Each row comes from the steps of one walk. Every step used is in the known rows, and no mark comes twice. Write the walk behind each row, first mark first.
Known rows:
besid/benaba: [21 -4 12  4  1  9  0  3  5  3 16 15 16  0 -3 -6  5  2 -8  2]
buze/kotod/benaba/suma/nelaz: [ 18 -13  -9   5   5  14   3   6   9  -4  33  15   9 -10 -12  -1  15   6
 -15   4]
buze/kotod/benaba: [ 18 -10   2  10   4  12   6   7  10  -6  29  13  13  -2  -4  -6   4   5
 -19   7]
besid/benaba/suma/nelaz/kotod: [ 15  -6   2  -3  -1   5  -6  -9   8   1  15  15  10 -11  -9   0  10   7
 -12  -4]
buze/kotod/nanisek: [16 -9  1 -5 11 16  4  7  6 -5 23 17 19  0 -8 -3  0  5 -8  6]
suma/nelaz/kotod: [  9   5   0  -2  -6   0  -5  -2  16  -9  13  15  18  -5  -5   1   1  12
 -14   2]
buze/kotod/nelaz/suma/nanisek: [ 14 -11   0   6   5  24   3 -11  16   2  40  15  23 -16 -13   4   0  -1
  -4  12]
benaba/suma/buze/kotod: [ 25 -21  -1   6   2  22   4 -14   5  -4  31  16  22  -8 -12  -3   5   3
  -5   3]
nanisek/besid/benaba/suma: [ 20 -13   7   0   5  11   2  -8   7   4  15  22  15  -5   0 -10   8  -2
  -2  -2]
besid/nanisek: [ 18   3  -4   2  -3   8   6  -1  16  -5  18  15  25  -1   2  -6  -4   6
 -15  10]
nelaz/kotod/nanisek: [  8   3   1  -9   2   6  -7  -1  10 -10  15  19  20   5  -4  -5 -11   5
 -16   5]
benaba/suma: [ 15  -7  -3   3   2  16  -2  -4   8   1  22  18  19  -5  -4  -3   6  -1
 -11   5]
suma/buze/kotod/nelaz: [ 21 -12   7   7  -4  17   2  -9  10  -3  29  16  34  -9 -14  -3  -2   4
   3   7]
buze/kotod/nelaz: [ 14  -7   5   3   1  15   2   0   9   1  26  16  28 -14  -9  -3  -1   1
  -2   7]
buze/kotod: [16 -9  4  5  5 15  6  2  9 -3 21 13 18 -7 -5 -4  2  5 -9  4]
nanisek/besid: [ 13  -1   5   3   1   5   5   1  16  -6  12  23  23  -1   4 -10   0   5
  -5   5]
nelaz/suma/buze: [ 24  -2   2   8  -7  17   4 -13  16  -8  25  20  24  -2  -9  -1  -1   4
 -12   6]
kotod/nelaz/suma/benaba: [ 20   5  10   2   0  21   1  -6  19  -3  21  11  29 -15 -10   0  -3  -5
 -12  14]
nanisek/besid/benaba/suma/nelaz: [20 -9  3 -1  4  7  1 -2 10  2 14 23 12 -8 -5 -6 15  6  1 -2]
besid/benaba/suma/nelaz/kotod/nanisek: [ 16  -5  -3 -14   5   9 -10  -4   5  -3  16  17  11  -3 -11  -1   6   7
  -9  -2]
kotod/nanisek/besid/benaba/suma: [ 19 -12   4  -8  12  13  -2  -2   3   1  17  25  14   1  -3 -11   3  -1
   0   1]

Which walk is each row?
[ 15  -3  -9  -1   1  11  -3  -1  11  -1  21  19  18  -8 -10  -1  13   4
  -8   4]	benaba/suma/nelaz
[ 12 -14  -2   2   8  14   0 -11  15  -4  25  24  17  -5  -4  -9   4  -3
   0   7]	benaba/suma/nanisek/besid
[ 20 -10  11   5   6  14   4 -13  20  -1  24  20  12  -5  -3  -4   4   0
  -3   6]	nelaz/suma/nanisek/besid/benaba
[  6 -13  -4   3   4   8  -3 -13  17 -11  28  19   9  -2  -1  -9   0   0
 -16   7]	nelaz/kotod/benaba/suma/nanisek/besid
[ 17 -17  -5   9   8  18   5   1   6  -3  34  13  10  -7  -7  -4   9   0
 -19   6]	buze/kotod/benaba/suma
[ 17 -10  -3   6  -8  12  -5 -17   9 -12  30  14  18   0  -8  -7  -2   2
 -22   5]	nelaz/kotod/benaba/suma/buze
[ 11  -2   3  -7   8   6   0   5  13  -9  13  26  23   7   1 -11  -4   5
  -3   7]	kotod/nanisek/besid
[ 15  -7  -5   8   2  13  -1   0   7  -2  30  16  13  -1  -5  -7   9  -1
 -21   7]	kotod/benaba/suma
[ 24 -13  -4   9  -5  14   0  -9   8  -8  34  17  20   3 -10  -8   7  -1
 -15   9]	kotod/benaba/suma/buze
[ 14 -10   4  -5  13  12   5   5  10  -8  19  23  18   1  -2  -9  -4   7
  -2   7]	buze/kotod/nanisek/besid
[ 13  -7   3  -5   1   3  -2 -10  12  -4  10  20  10 -12  -2  -4   9   8
  -6  -6]	nanisek/besid/benaba/suma/nelaz/kotod
[ 21 -18  -1   5   0  23   1 -15   6   0  34  17  31 -15 -16  -3   2  -2
   3   6]	benaba/suma/buze/kotod/nelaz
[  7  -1  -9 -15   4   6  -6  -6  14 -11  13  26  15  -3  -5  -6   1   8
  -6   1]	benaba/suma/nelaz/kotod/nanisek/besid
[ 29 -17   5   5  -1  17  -1 -14   2   1  25  17  20  -1 -12  -4   9  -1
  -4   1]	besid/benaba/suma/buze
[  8 -12  -6   4   2  11  -7 -11  13  -9  34  13   8  -1  -7  -5   1  -2
 -22   8]	nelaz/kotod/benaba/suma/nanisek
[ 13 -16  -4   6   7  12   0  -5  13  -7  32  20  12   1  -3 -12   7  -2
  -9   9]	kotod/benaba/suma/nanisek/besid
[ 20 -22   5  -8  18  17   4  -1   2   1  21  21   9  -4  -6  -9   5   0
   1   0]	buze/kotod/nanisek/besid/benaba/suma
[ 22 -16   6  -3   7  15   6  -3  11 -13  22  25  24   3  -8 -10  -4   8
   4   5]	suma/buze/kotod/nanisek/besid
[  7   6  -5 -12  -1   3  -7   4  12 -11  14  20  18   1  -7   0  -4  12
 -13   4]	suma/nelaz/kotod/nanisek
